What can hang from each mark:
z491: z153
z454: z997
z186: z375 z491 z979
z612: z294
z294: z116 z186 z612
z979: z186 z612
z997: z186 z454

Known rows, with every way that one mark hangs from another:
z997[z186 z454]: [ 0.946 -2.161  2.822 -3.054  0.529 -0.919  3.017 -2.131  2.132  0.340
 -0.945  0.111  2.284 -1.990  1.599  0.671  3.222 -1.571  1.346]
z997[z186[z491 z979] z454]: [ 3.270  1.955  2.954 -2.238 -1.609  1.406 -0.544  1.379  1.523 -2.340
 -1.778  1.670  1.532 -2.853 -1.476  1.099  0.628 -1.941 -1.469]
z979[z612[z294]]: [-2.951 -0.900 -1.514 -1.412  0.343 -5.028  3.887 -4.393 -0.883  0.130
 -1.369 -1.518 -2.787  0.239  1.615 -1.399  1.658  1.149 -0.390]
z454[z997[z186[z375 z979]]]: [ 2.617  1.106  2.202  2.128  2.703  0.111 -3.138 -1.131  1.927  3.453
 -0.793  1.720  4.293 -1.465 -0.899 -2.710 -0.907  0.365 -0.781]
z186[z375 z979]: [-0.744 -0.697 -2.751  1.358 -1.443  2.567 -2.444  4.758 -1.932  4.465
 -1.945  0.146  1.442 -1.513  1.348 -1.115 -1.066 -3.045  0.408]
z979[z612[z294[z116]]]: [-4.074 -0.337 -2.280 -2.973  0.255 -5.566  4.947 -3.615 -2.653 -2.296
  0.189 -0.774 -3.748  1.487  3.797 -0.076  2.226  2.977 -0.281]
z454[z997[z186[z979]]]: [ 2.299  0.358  3.635  0.325  3.175 -0.575 -0.885 -4.123  1.958  1.994
 -1.238  1.478  3.126 -0.704 -1.222 -2.644  0.213  0.511 -0.337]
z294[z186[z979]]: [-0.475 -2.666  0.409  0.472 -0.152  2.861  0.230  0.938  0.657  1.996
 -0.161 -1.219 -0.191  1.481 -1.778  0.743  1.154 -1.407  1.021]
z491[z153]: [-2.341 -4.404 -0.225 -1.898  0.901  0.483  3.662 -1.643 -0.458  3.220
  1.615 -2.513  3.197 -0.963  1.831 -1.514  0.899 -3.200  2.557]
z294[z116 z186 z612]: [-3.792 -5.531  0.866 -3.168  3.195  1.179  2.570 -2.181 -1.883 -1.545
  4.542 -4.127 -4.502  5.722  2.487  4.056  3.688  1.479  3.601]
z997[z186[z375 z491] z454]: [ 3.337  1.109  1.458 -0.432 -1.066  0.194 -1.175  1.409  2.325 -0.430
 -1.265  1.719  2.562 -3.239  0.761  0.653  0.101 -1.675  0.354]
z186[z375 z491 z979[z612]]: [ 2.287  3.651 -3.164  0.849 -2.155 -0.170 -4.293  3.495 -1.773  1.420
 -1.763  0.709 -2.277 -1.837 -0.877 -1.081 -2.895 -1.674 -0.709]
z997[z186[z375]]: [ 0.448 -2.618  0.921  2.091  0.647 -0.335  0.387 -1.762  1.696  3.735
 -1.214  0.738  2.359 -1.584  0.081  0.538  0.695 -2.140  2.185]
z454[z997]: [ 0.280 -1.459  0.528 -0.719  3.424 -2.299  0.317 -4.936  0.216  3.101
 -1.746  0.250  1.838  0.123  3.690 -4.682  0.574  0.811  2.188]
z612[z294]: [-4.220 -2.680 -0.825  0.155 -0.380 -1.883  4.106 -2.714 -0.969  0.496
 -2.540 -0.534  0.138  0.114  2.643 -1.420  1.569  0.070 -0.142]
z612[z294[z116 z186[z491 z979]]]: [-2.602  0.984 -0.293  0.037 -1.905  1.130  1.778  1.703 -1.163 -5.184
  0.659  0.860 -1.730  2.476 -0.555  2.071  0.447  2.950 -2.461]
z186[z491 z979]: [ 1.002  1.022 -0.765 -0.161 -2.117  1.709 -1.520  1.334 -1.784  0.280
 -3.226  1.194 -1.011 -1.105 -0.176 -0.908 -1.366 -2.560  0.131]
z186[z375 z491[z153] z979]: [ 0.860  1.412 -1.972  1.259 -2.124  4.021 -3.127  6.007 -1.271  2.110
  0.837 -0.217  3.412 -2.785 -1.180 -1.256 -3.433 -3.829 -0.919]
z979[z186[z375] z612]: [ 1.520  1.143 -0.988  1.334  0.668 -5.060 -0.067 -3.122  1.142  3.176
 -0.141 -0.735 -1.515 -1.129 -1.099 -2.095 -2.068  0.868  1.822]
z612[z294[z116]]: [-5.525 -2.057 -1.601 -1.728 -0.489 -2.411  5.394 -1.796 -2.898 -2.200
 -0.709  0.189 -0.937  1.373  4.965  0.157  2.313  2.248  0.030]
z612[z294[z116 z186[z375 z491]]]: [-2.614  0.214 -1.676  1.811 -1.437  0.034  1.268  1.691 -0.483 -3.418
  1.173  0.937 -0.813  2.175  1.493  1.657 -0.023  3.247 -0.896]
z997[z186[z491 z979[z612]]]: [ 3.178  2.159  2.043 -0.097 -0.423 -1.515 -0.722 -2.954  1.039 -0.957
 -1.637  1.112 -2.017 -1.504 -4.156  1.035 -0.547 -1.337 -0.599]

Rows:
[ 4.433  3.370  2.353  2.700  1.747  0.346 -4.662 -0.903  2.181  1.468
 -1.410  2.955  3.449 -1.889 -1.850 -2.704 -2.483  0.387 -1.258]
z454[z997[z186[z375 z491 z979]]]
[ 1.872  2.603 -1.418 -1.325 -1.464 -1.267 -1.486 -0.239 -1.731 -0.365
 -2.341  0.315 -3.798 -0.991 -1.159 -0.956 -1.292 -1.476 -0.315]
z186[z491 z979[z612]]
[-4.041 -0.341 -1.846  1.317 -1.457  1.854  1.114  4.476 -1.406 -1.711
  1.713  0.014  0.305  2.283  0.724  1.860  0.763  2.673 -2.357]
z612[z294[z116 z186[z375 z979]]]
[-0.699  0.402 -2.645 -0.609 -0.261  0.499 -0.868  3.821 -1.479  0.100
  3.213 -0.712 -2.523  2.364  0.313  2.243  0.666  1.713  0.410]
z294[z116 z186[z375 z979[z612]]]
[ 1.355  2.029 -2.650  2.178 -2.640  2.770 -4.301  5.050 -1.811  1.987
 -2.730  1.643  0.383 -2.041  0.171 -1.044 -2.847 -2.862 -0.197]
z186[z375 z491 z979]
[ 2.939  0.299  2.959 -2.402 -0.512 -0.786  1.340 -1.912  2.316 -1.954
 -1.649  1.358  1.363 -2.382  0.496  0.784  1.541 -1.582  0.807]
z997[z186[z491] z454]
[ 0.212  0.964 -3.424  0.302 -0.898 -0.442 -2.429  3.232 -1.884  3.901
 -0.949 -0.755 -1.190 -1.368  0.444 -1.213 -0.989 -1.808 -0.135]
z186[z375 z979[z612]]
[-0.235  1.139 -1.645  1.815 -0.537 -2.888  0.269 -1.259  1.300 -1.090
  0.181 -0.949 -2.734  0.946 -1.508 -0.123 -0.400  2.168 -1.233]
z979[z612[z294[z186[z375 z491]]]]
[-3.048 -0.151 -2.494 -0.338  0.365 -3.472  2.705 -0.662 -0.644 -1.538
  2.413 -1.231 -2.893  2.592  1.409  1.174  1.597  3.876 -0.499]
z979[z612[z294[z116 z186[z375]]]]
[-1.672 -0.812 -0.386  2.953 -0.841  1.610  1.016  1.480  1.929 -0.706
  2.120 -1.306  2.786  0.244 -2.016 -0.025 -1.135  0.423 -1.722]
z612[z294[z186[z375 z491[z153]]]]
[ 1.372 -0.391  2.850 -2.882 -0.563  1.349  1.093  1.233  1.289 -0.058
 -1.024  0.396  2.451 -2.303 -0.392  1.006  2.367 -2.120 -0.858]
z997[z186[z979] z454]
[ 2.400  1.677 -0.167  3.273 -1.007 -1.461 -1.660 -1.144  1.240  1.530
 -1.998  1.404  0.470 -1.826 -1.111 -1.964 -3.875 -0.287  1.814]
z979[z186[z375 z491]]
[-4.758 -2.760 -0.350 -0.485  0.111 -0.969  4.961 -1.543 -0.560 -2.809
  1.365 -0.567 -1.101  3.281  2.207  1.755  2.734  3.374 -0.004]
z612[z294[z116 z186]]
[-1.486 -1.193 -2.131  0.543 -0.803  3.113 -0.945  5.289 -1.514  0.628
  2.382  0.128 -0.204  2.260  1.146  2.260  0.586  0.658  0.855]
z294[z116 z186[z375 z979]]
[ 3.985  2.436  3.830  0.974  2.241 -0.491 -2.373 -3.820  2.133 -0.015
 -1.862  2.530  2.260 -1.132 -2.143 -2.579 -1.246  0.568 -0.897]
z454[z997[z186[z491 z979]]]
[-1.713 -0.152  1.066  1.273 -1.390  2.818  1.575  1.563  1.143 -2.470
  1.612 -1.358  1.783  0.680 -4.048  0.333 -0.698  0.101 -3.183]
z612[z294[z186[z491[z153] z979]]]
[ 1.746  3.091 -2.533  0.003 -1.599  1.067 -3.104  4.402 -1.180  1.546
  1.722 -0.980  0.743 -2.565 -2.129 -1.233 -3.335 -2.585 -1.379]
z186[z375 z491[z153] z979[z612]]
[-3.395 -1.099  0.263 -0.661 -0.413  0.243  4.533 -0.521 -0.060 -4.747
  3.546 -0.883  0.562  2.281  0.082  1.681  0.863  2.665 -1.065]
z612[z294[z116 z186[z491[z153]]]]
[-0.015 -2.070  1.814 -0.393  1.179  4.299 -2.255  0.359 -0.333 -1.270
  1.630 -3.417 -4.111  3.378 -3.263  2.857  0.212 -1.268  0.613]
z294[z186[z491 z979] z612]
[-1.408 -1.433  0.860 -2.461  1.061  3.475 -0.914  1.417 -2.580 -4.156
  3.729 -2.575 -5.259  4.849 -0.616  4.543  1.020  1.052  0.691]
z294[z116 z186[z491 z979] z612]
[ 2.637  1.983  0.570 -1.979 -0.565 -0.435 -1.424  3.144  1.390  1.063
  0.286 -0.064  1.341 -3.025 -0.959  0.871  1.034 -1.259 -1.700]
z997[z186[z375 z979[z612]] z454]
[-1.454 -2.079 -0.758 -0.624  1.664  2.279 -1.635  1.327 -1.678 -2.197
  4.264 -2.397 -4.142  4.405  1.591  4.127  0.571  1.367  2.621]
z294[z116 z186[z375 z491] z612]
[ 4.069  1.742  2.368  2.663  2.778 -1.579 -2.929 -3.880  2.849  1.747
 -1.465  2.538  3.263 -1.519 -0.143 -2.907 -1.726  0.967  0.747]
z454[z997[z186[z375 z491]]]
[ 3.652  0.904  3.818  0.836  3.222 -2.482 -0.695 -6.914  2.827  0.286
 -1.772  2.223  2.005 -0.814 -0.367 -2.798 -0.496  1.117  1.085]
z454[z997[z186[z491]]]
